Known rows, with every way that one mark hangs from another:
zozi[dezoga[sefi] vuzu[kede[zuzu] zetuf]]: [-3.26 -4.30  1.68 -0.90 -0.73  4.95  1.74 -0.58  1.71  0.99 -0.08  6.09
 -1.13  1.17  0.66  2.40 -0.71  0.25  1.00 -0.12]
kede[vuzu[zetuf zozi[dezoga[sefi] dudesef]] zuzu]: [-1.65 -5.34  1.18 -1.20  0.66  3.68  2.06  3.89  2.03  1.04 -0.32  0.52
 -3.08 -0.49 -4.59 -0.03 -1.12  1.04 -1.82  1.75]
zuzu[kede[vuzu[zetuf zozi]]]: [-1.89 -4.30 -0.25 -2.84 -0.84  3.05  1.66  3.16  2.27 -0.59  0.19  0.10
 -0.27 -0.97 -3.77  1.14 -0.09  0.34 -3.35 -1.29]
zozi[dezoga dudesef[sefi] vuzu[kede[zuzu] zetuf]]: [-2.11 -4.12  1.25 -1.65 -1.34  4.71  2.95  1.15  1.64  1.79 -0.22  3.08
 -2.96  0.77 -0.02  2.29 -1.15  0.93  4.51  1.19]
dudesef[sefi zozi[dezoga vuzu[zetuf]]]: [ 0.67 -2.59  2.06 -0.73 -0.76  0.91  1.66 -0.75  2.18  1.20  0.33  3.20
 -2.62  1.48  0.85  0.86  0.24  0.62  1.34 -0.91]
zozi[dezoga dudesef[sefi[zetuf]] vuzu[kede[zuzu]]]: [-0.99 -3.66  2.25 -2.36 -1.20  3.37  2.52  1.46  1.75  2.64  0.13  2.92
 -3.34  0.60 -0.01  1.84 -1.45  1.51  5.10  1.56]
vuzu[zetuf zozi[dudesef]]: [-1.35 -2.58  1.30 -2.24 -0.79  0.74  1.95  4.04  1.23 -0.07 -0.02 -0.82
 -0.78 -1.97 -2.59  0.70 -1.36  0.51 -2.44 -0.50]
kede[zuzu]: [-0.69 -4.06  0.02 -0.27 -0.55 -0.01  0.51  0.74  1.20  0.51 -1.13 -0.67
 -2.57 -0.63 -0.16  1.07  0.55 -0.20 -0.92 -0.95]
zuzu[kede[vuzu[zetuf zozi[dezoga[sefi] dudesef]]]]: [-1.66 -4.21  1.18 -0.10 -0.29  5.04  1.83  2.33  2.56  1.45  1.16  1.28
 -1.74 -1.01 -3.13 -0.48 -1.17  1.49  0.29  0.30]
zozi[dezoga dudesef vuzu[zetuf]]: [-0.91 -2.66  1.73 -0.89 -1.22  2.73  1.42 -0.31  0.94  1.73  0.34  5.24
 -2.53 -0.28 -1.19  1.85 -1.10  0.71  2.16  0.02]
zozi[dezoga[sefi[zetuf]]]: [-0.41 -2.40  3.46 -1.40 -0.02  0.14  0.24 -0.62  2.33  1.50  0.85  3.37
 -1.04 -0.82  0.92 -0.58 -0.11  0.73  1.49  0.13]
dudesef[zozi]: [ 1.35 -2.78  0.61  0.69 -0.36 -1.51  0.42  0.24  1.34  0.78 -0.17 -1.38
 -1.87  0.56  0.89  0.40  0.72  0.13 -2.12 -1.85]
vuzu[kede[zuzu] zetuf zozi[dudesef]]: [-2.68 -4.51  0.55 -3.02 -0.91  3.30  3.02  5.13  1.09  0.04 -0.80 -1.15
 -1.34 -1.39 -2.53  2.17 -1.73  0.45 -1.81  0.02]
dudesef[sefi zozi[vuzu]]: [ 1.08 -2.00  1.12  1.24 -0.78 -1.12  0.84 -0.09  1.76  0.86  0.20  0.22
 -2.04  1.94  1.84  0.38  0.31  0.68 -1.05 -1.58]
dudesef[sefi[zetuf] zozi[vuzu]]: [ 1.32 -1.83  2.50 -1.88 -0.56 -1.60  1.22  1.09  2.03  0.85  0.62  1.06
 -1.88  1.38  1.45  0.71 -0.22  1.20 -0.96 -1.07]
vuzu[zetuf]: [-1.41 -2.61  1.03 -2.83 -0.71  0.18  0.90  0.85  1.46 -0.60 -0.19  1.00
 -0.33 -0.88 -0.08  1.50  0.34 -0.19 -1.16 -0.91]
dudesef[sefi[zetuf] zozi]: [ 1.64 -2.15  2.08 -2.43  0.00 -2.30  1.19  1.81  2.39  0.68  0.44 -2.17
 -1.73  0.25  1.73 -0.05  0.37  0.99 -0.35 -0.76]
dudesef[sefi[zetuf] zozi[dezoga vuzu]]: [ 1.93 -2.31  3.24 -1.46 -0.57 -0.47  1.27 -0.54  2.34  2.06  0.66  3.14
 -3.02  1.20  0.99  0.35 -0.04  1.19  1.90 -0.75]
vuzu[kede[zuzu] zozi[dezoga dudesef[sefi[zetuf]]]]: [-0.84 -4.09  2.69 -3.28 -0.83  2.62  3.15  4.28  2.31  2.19 -0.14 -0.80
 -2.81 -1.39 -1.70  0.23 -1.58  1.34  3.11  1.43]
vuzu[kede zetuf]: [-2.47 -2.84  0.75 -3.47 -1.05  1.99  1.56  1.24  1.42 -0.44 -0.08  1.56
  1.09 -0.25  0.27  2.35 -0.05 -0.15 -0.78 -0.73]

Rows:
[-0.14 -3.32  1.06 -2.70 -0.74  1.96  2.11  4.90  2.71  1.04  1.05 -2.92
 -1.67 -1.21 -2.91 -0.52 -1.19  1.96  0.23  0.51] | zuzu[kede[vuzu[zozi[dudesef[sefi[zetuf]]]]]]
[ 0.52 -4.07  2.35 -2.15 -0.61  2.09  2.40  0.59  2.20  2.22 -0.14  2.71
 -3.33  1.92  0.99  1.74 -0.33  1.05  2.88 -0.11] | dudesef[sefi[zetuf] zozi[dezoga vuzu[kede[zuzu]]]]
[ 0.10 -2.47  1.58  1.38 -1.37  1.84  0.70 -1.32  0.78  2.64  0.20  4.24
 -3.05  0.12 -0.77  1.01 -0.81  0.77  2.67 -0.20] | zozi[dezoga dudesef vuzu]
[-2.07 -4.40  3.18 -2.59 -0.24  2.81  2.00  2.51  2.42  1.40 -0.03  2.05
 -0.97 -1.01 -1.07  0.44 -1.06  0.70 -0.35  0.10] | vuzu[kede[zuzu] zozi[dezoga[sefi[zetuf]]]]
[-0.10 -2.66  0.70  0.40 -1.20  1.21  1.10 -0.17  0.90  1.05  0.11  2.32
 -0.57  2.31  1.28  2.25 -0.34  0.39 -2.15 -2.05] | dudesef[zozi[vuzu[kede]]]
[-2.21 -4.51  0.87 -1.75 -1.33  5.21  2.47  0.83  0.83  1.73 -0.43  4.89
 -2.89  0.45 -1.28  3.25 -1.46  0.57  3.23  0.54] | zozi[dezoga dudesef vuzu[kede[zuzu] zetuf]]
[-0.76 -5.17 -0.17 -1.72  0.02  0.92  1.10  3.71  1.55 -0.09 -1.40 -1.69
 -2.18 -0.09 -4.93  0.81  0.26 -0.01 -5.23 -0.12] | kede[vuzu[zozi] zuzu]
[-1.93 -4.35  0.49 -1.43 -1.10  1.89  1.87  3.03  1.36  0.16 -1.15 -1.06
 -0.66 -0.72 -1.79  1.51 -0.43 -0.18 -2.83 -1.23] | vuzu[kede[zuzu] zozi]
[-0.67 -2.56  2.36 -1.73 -0.93  1.49  2.46  2.78  2.26  1.21  0.26 -0.40
 -2.01 -1.87 -1.75 -0.81 -0.93  0.96  1.76  0.59] | vuzu[zetuf zozi[dezoga dudesef[sefi]]]
[-1.94 -2.36  1.81 -1.61 -1.60  4.13  2.50  0.43  1.72  1.76  0.66  3.98
 -1.32  0.73  0.59  1.72 -1.23  1.09  4.50  0.97] | zozi[dezoga dudesef[sefi] vuzu[kede zetuf]]
[-1.90 -4.38  1.73  1.33 -0.50  3.72  2.05  2.35  1.70  2.18 -0.08  0.02
 -2.21 -0.71 -1.05 -0.19 -1.50  0.96  0.76  0.55] | vuzu[kede[zuzu] zozi[dezoga[sefi] dudesef]]
[-1.42 -4.77  0.04 -3.41  0.17  1.96  2.68  6.08  2.07 -0.32 -0.81 -3.44
 -2.63 -0.56 -4.46  0.53 -0.81  1.01 -2.59  1.82] | kede[vuzu[zetuf zozi[dudesef[sefi]]] zuzu]
[-0.79 -4.11  0.73 -1.52 -0.91  4.49  2.58  3.07  2.91  1.43  0.71 -0.73
 -2.39 -1.14 -3.51 -0.53 -0.71  1.42  2.26  0.62] | zuzu[kede[vuzu[zetuf zozi[dezoga dudesef[sefi]]]]]
[-0.91 -2.60  1.34  0.75 -1.79  3.74  1.42 -0.91  0.74  2.77  0.35  4.58
 -1.95  0.86 -0.22  1.92 -1.13  0.79  3.09  0.00] | zozi[dezoga dudesef vuzu[kede]]
[-3.06 -4.17  0.18 -3.01 -1.25  3.55  1.99  1.22  0.98 -0.17 -0.73  3.87
 -0.91  0.85 -0.45  3.87 -0.64 -0.15 -1.10 -0.83] | zozi[vuzu[kede[zuzu] zetuf]]
[-0.47 -3.95  2.17 -0.75 -0.19  3.78  1.46  2.67  2.67  2.25  1.56  1.11
 -1.91 -1.19 -3.13 -1.01 -1.42  2.01  0.79  0.69] | zuzu[kede[vuzu[zozi[dezoga[sefi[zetuf]] dudesef]]]]
[-1.50 -4.87  1.25 -0.90 -1.10  3.02  1.93  1.44  1.68  1.37 -1.12  1.18
 -1.94 -0.83 -2.20  1.09 -0.30 -0.20 -0.31 -0.83] | vuzu[kede[zuzu] zozi[dezoga]]
